Every row comes from one small tree of marks. The marks that hang from a mark follow it in brackets, in the order of their numbers. Every link used is in the known rows. Which tree was each row made from?
Known rows
J_229(J_441 J_878(J_990) J_884(J_125)): [ 1.12 -1.41 -4.44 -4.23  1.26 -6.79  2.22  3.26  0.42  2.71 -2.22  2.14
  4.66  3.69  1.40 -1.15  2.82 -2.04 -2.15]
J_884(J_125): [ 4.65  1.18  0.39  1.01 -2.68  3.68  3.77 -0.54 -2.67  0.72  1.27 -3.49
 -3.64 -1.12 -5.10 -1.54 -3.33 -1.19 -3.51]
J_229(J_441(J_704) J_878(J_990) J_884): [-0.65 -0.47 -2.17 -2.98  1.18 -8.17  3.49  3.61  1.82  4.16 -2.40  0.88
  5.22  2.38  1.08  1.49  5.56 -1.83  0.18]
J_229(J_441 J_878 J_884(J_125)): [ 2.23 -0.48 -5.30 -4.04 -1.31 -6.51  4.00  1.51 -1.38  1.14 -2.07  2.38
  3.73  3.99 -0.30 -1.24  2.12 -0.60 -2.48]
J_878(J_229(J_441)): [ 1.06  3.90 -2.05  2.00  1.80  0.30  1.10  3.28  0.17  2.99 -1.09 -5.09
  0.01  0.49 -1.13 -0.10  2.34  1.75 -3.45]
J_410(J_229(J_441)): [ 3.42  3.30 -0.46  0.44  1.27 -1.21  3.39  1.03 -1.61 -0.21 -2.88 -1.01
 -0.86  1.50 -6.30  2.01  2.44  4.23  0.87]
J_878(J_229(J_441(J_704) J_884(J_125)) J_990): [-1.10 -0.04 -0.45  0.36  2.19 -0.77 -0.29  5.91  3.19  6.61 -2.08 -4.32
  3.03  1.65  2.45 -0.63  3.53 -3.26 -2.03]
J_125(J_884(J_229(J_878))): [ 1.45  4.19  5.18  1.18 -1.19 -2.58  0.62 -0.02 -1.33  1.74  0.22 -2.06
 -0.28  0.53 -3.94 -2.15  0.19  1.74 -2.27]
J_990(J_878(J_229)): [-0.32  1.70  0.21  3.64  3.36  0.76  1.46  3.20 -1.18  2.55  1.30 -4.31
  0.67 -2.60 -1.24  0.22  2.31 -1.32 -4.92]
J_704(J_441(J_229(J_878 J_884))): [ 3.40  3.16  3.19  2.11 -0.47 -0.64  5.24  0.78 -1.73  1.41  1.42 -1.87
 -2.37  2.54  1.03  0.38 -1.89  0.16  0.44]
J_704(J_441): [ 4.49  4.90  3.20  4.96  2.03  2.14  4.86  0.31 -2.48  0.78 -0.56 -3.28
 -3.91  0.21 -0.65 -0.28 -4.47 -0.06 -1.00]
J_125(J_884(J_229(J_441))): [ 2.13  5.32  4.41  0.70 -1.30 -1.50  0.55  0.26 -0.76  1.69 -1.04 -3.05
  0.89  2.19 -4.00 -3.02  0.16  1.98 -2.04]
J_410(J_229(J_878)): [ 2.63  1.62  0.69  1.03  1.39 -2.77  3.41  0.57 -2.44 -0.11 -1.11  0.46
 -2.41 -0.92 -6.23  3.15  2.44  3.93  0.67]
J_878(J_229(J_884) J_990): [-2.07  1.42  0.70  3.66  4.54 -0.94 -2.28  4.81  2.05  5.74 -2.92 -5.30
  1.41 -1.26  2.60  0.83  3.47 -1.41 -2.41]
J_884(J_125 J_229(J_441 J_878(J_990))): [ 5.56 -1.78  0.49 -5.24 -2.75 -0.90  3.22  2.41 -3.55  1.57  2.01 -0.33
  1.38  4.00 -1.89 -2.77 -2.60 -2.86 -5.35]
J_125(J_884): [ 0.49  6.05  3.92  3.89  0.38 -0.54  0.43 -0.56  0.68  1.80 -0.88 -3.72
 -1.81 -1.33 -4.94 -1.77  0.74  2.53 -0.66]
J_884(J_125 J_229(J_441(J_704) J_878(J_990))): [ 5.20 -2.38  1.85 -5.38 -4.25 -0.57  4.47  2.60 -2.85  2.57  2.62 -0.72
  1.33  3.72 -2.27 -2.26 -2.16 -3.98 -4.37]

Which tree is each row?
[ 0.55  1.55 -0.85  2.91 -0.53  0.77  0.66  2.29 -0.68  3.56 -1.91 -4.54
 -0.37 -0.15 -0.10 -0.69  1.18 -0.56 -3.44] => J_878(J_229(J_884(J_125)))
[ 0.85  1.90 -3.06  0.72 -0.11 -0.60  1.04  3.18  0.02  3.36 -2.53 -3.62
  1.78  2.23  0.51 -1.39  2.22 -0.10 -3.40] => J_878(J_229(J_441 J_884(J_125)))
[-0.47  0.26 -0.48  2.75  2.06  0.12  1.35  3.15 -1.23  2.90  0.24 -3.33
  1.92 -1.27 -0.03 -0.67  2.17 -2.61 -4.88] => J_990(J_878(J_229(J_884(J_125))))
[ 1.82  4.96  5.38  0.66 -2.26 -1.24  1.49  0.38 -0.29  2.38 -0.58 -3.43
  0.76  2.06 -4.31 -2.62  0.59  1.27 -1.40] => J_125(J_884(J_229(J_441(J_704))))
[ 4.07  2.31  3.02  1.44 -1.37  0.17  5.52  0.71 -1.92  1.29  2.00 -1.54
 -2.76  3.02  0.97 -0.51 -2.90 -0.70  0.04] => J_704(J_441(J_229(J_878 J_884(J_125))))
[ 1.27 -0.61  1.26 -2.14 -3.11 -2.00  2.65  1.40 -0.09  2.73  3.11 -2.24
 -0.38  1.37 -1.21  0.72  2.24 -0.67 -0.38] => J_441(J_229(J_878(J_990) J_884(J_125)))
[-1.10  0.20  0.45  2.63  3.21  0.30 -1.89  4.74  1.76  5.71 -2.12 -4.87
  0.96 -0.66  2.30 -0.44  2.02 -2.66 -2.99] => J_878(J_229(J_884(J_125)) J_990)
[ 1.92 -0.82 -1.98 -2.52  1.73 -5.34  2.47  2.70 -0.68  1.17 -3.43  2.78
  2.12  3.26 -2.73  1.19  3.65  1.54  0.87] => J_410(J_229(J_441 J_878(J_990) J_884(J_125)))
[ 5.99 -1.42  2.18 -2.86 -5.00  0.82  4.11  0.29 -5.45  0.62  2.86 -1.09
 -1.33  1.74 -3.74 -2.14 -4.08 -2.33 -5.58] => J_884(J_125 J_229(J_878))
[-0.42  0.10 -1.16  1.07  1.29 -0.59  2.54  3.95 -0.25  3.50  0.21 -2.96
  3.28  0.21  0.06 -0.88  3.18 -3.13 -4.15] => J_990(J_878(J_229(J_441(J_704) J_884(J_125))))
[-0.51  2.65 -0.81  1.71  5.57 -0.20 -1.44  5.83  2.63  5.16 -1.34 -5.32
  1.34  0.10  1.35  0.03  3.23 -0.34 -2.93] => J_878(J_229(J_441) J_990)
[ 1.73  4.39  3.62 -0.38 -0.96 -3.62  0.83  0.65 -0.87  1.63 -0.33 -1.40
  1.25  2.34 -3.49 -2.73  0.89  2.01 -2.21] => J_125(J_884(J_229(J_441 J_878)))
[ 0.66 -2.29 -2.57 -4.43 -0.79 -6.33  4.05  3.51  1.33  4.14 -1.22  1.63
  4.48  3.29  0.75 -0.40  3.51 -3.57 -0.70] => J_229(J_441(J_704) J_878(J_990) J_884(J_125))
[-0.83  0.52 -1.73  0.50  3.65 -1.06 -1.54  5.75  2.48  5.55 -2.89 -3.89
  3.07  1.90  3.00 -1.17  2.99 -2.19 -3.06] => J_878(J_229(J_441 J_884(J_125)) J_990)
[ 1.79 -1.36 -3.43 -4.22 -3.33 -6.03  5.78  1.82 -0.35  2.59 -1.15  1.73
  3.62  3.47 -1.01 -0.45  2.99 -2.09 -1.04] => J_229(J_441(J_704) J_878 J_884(J_125))
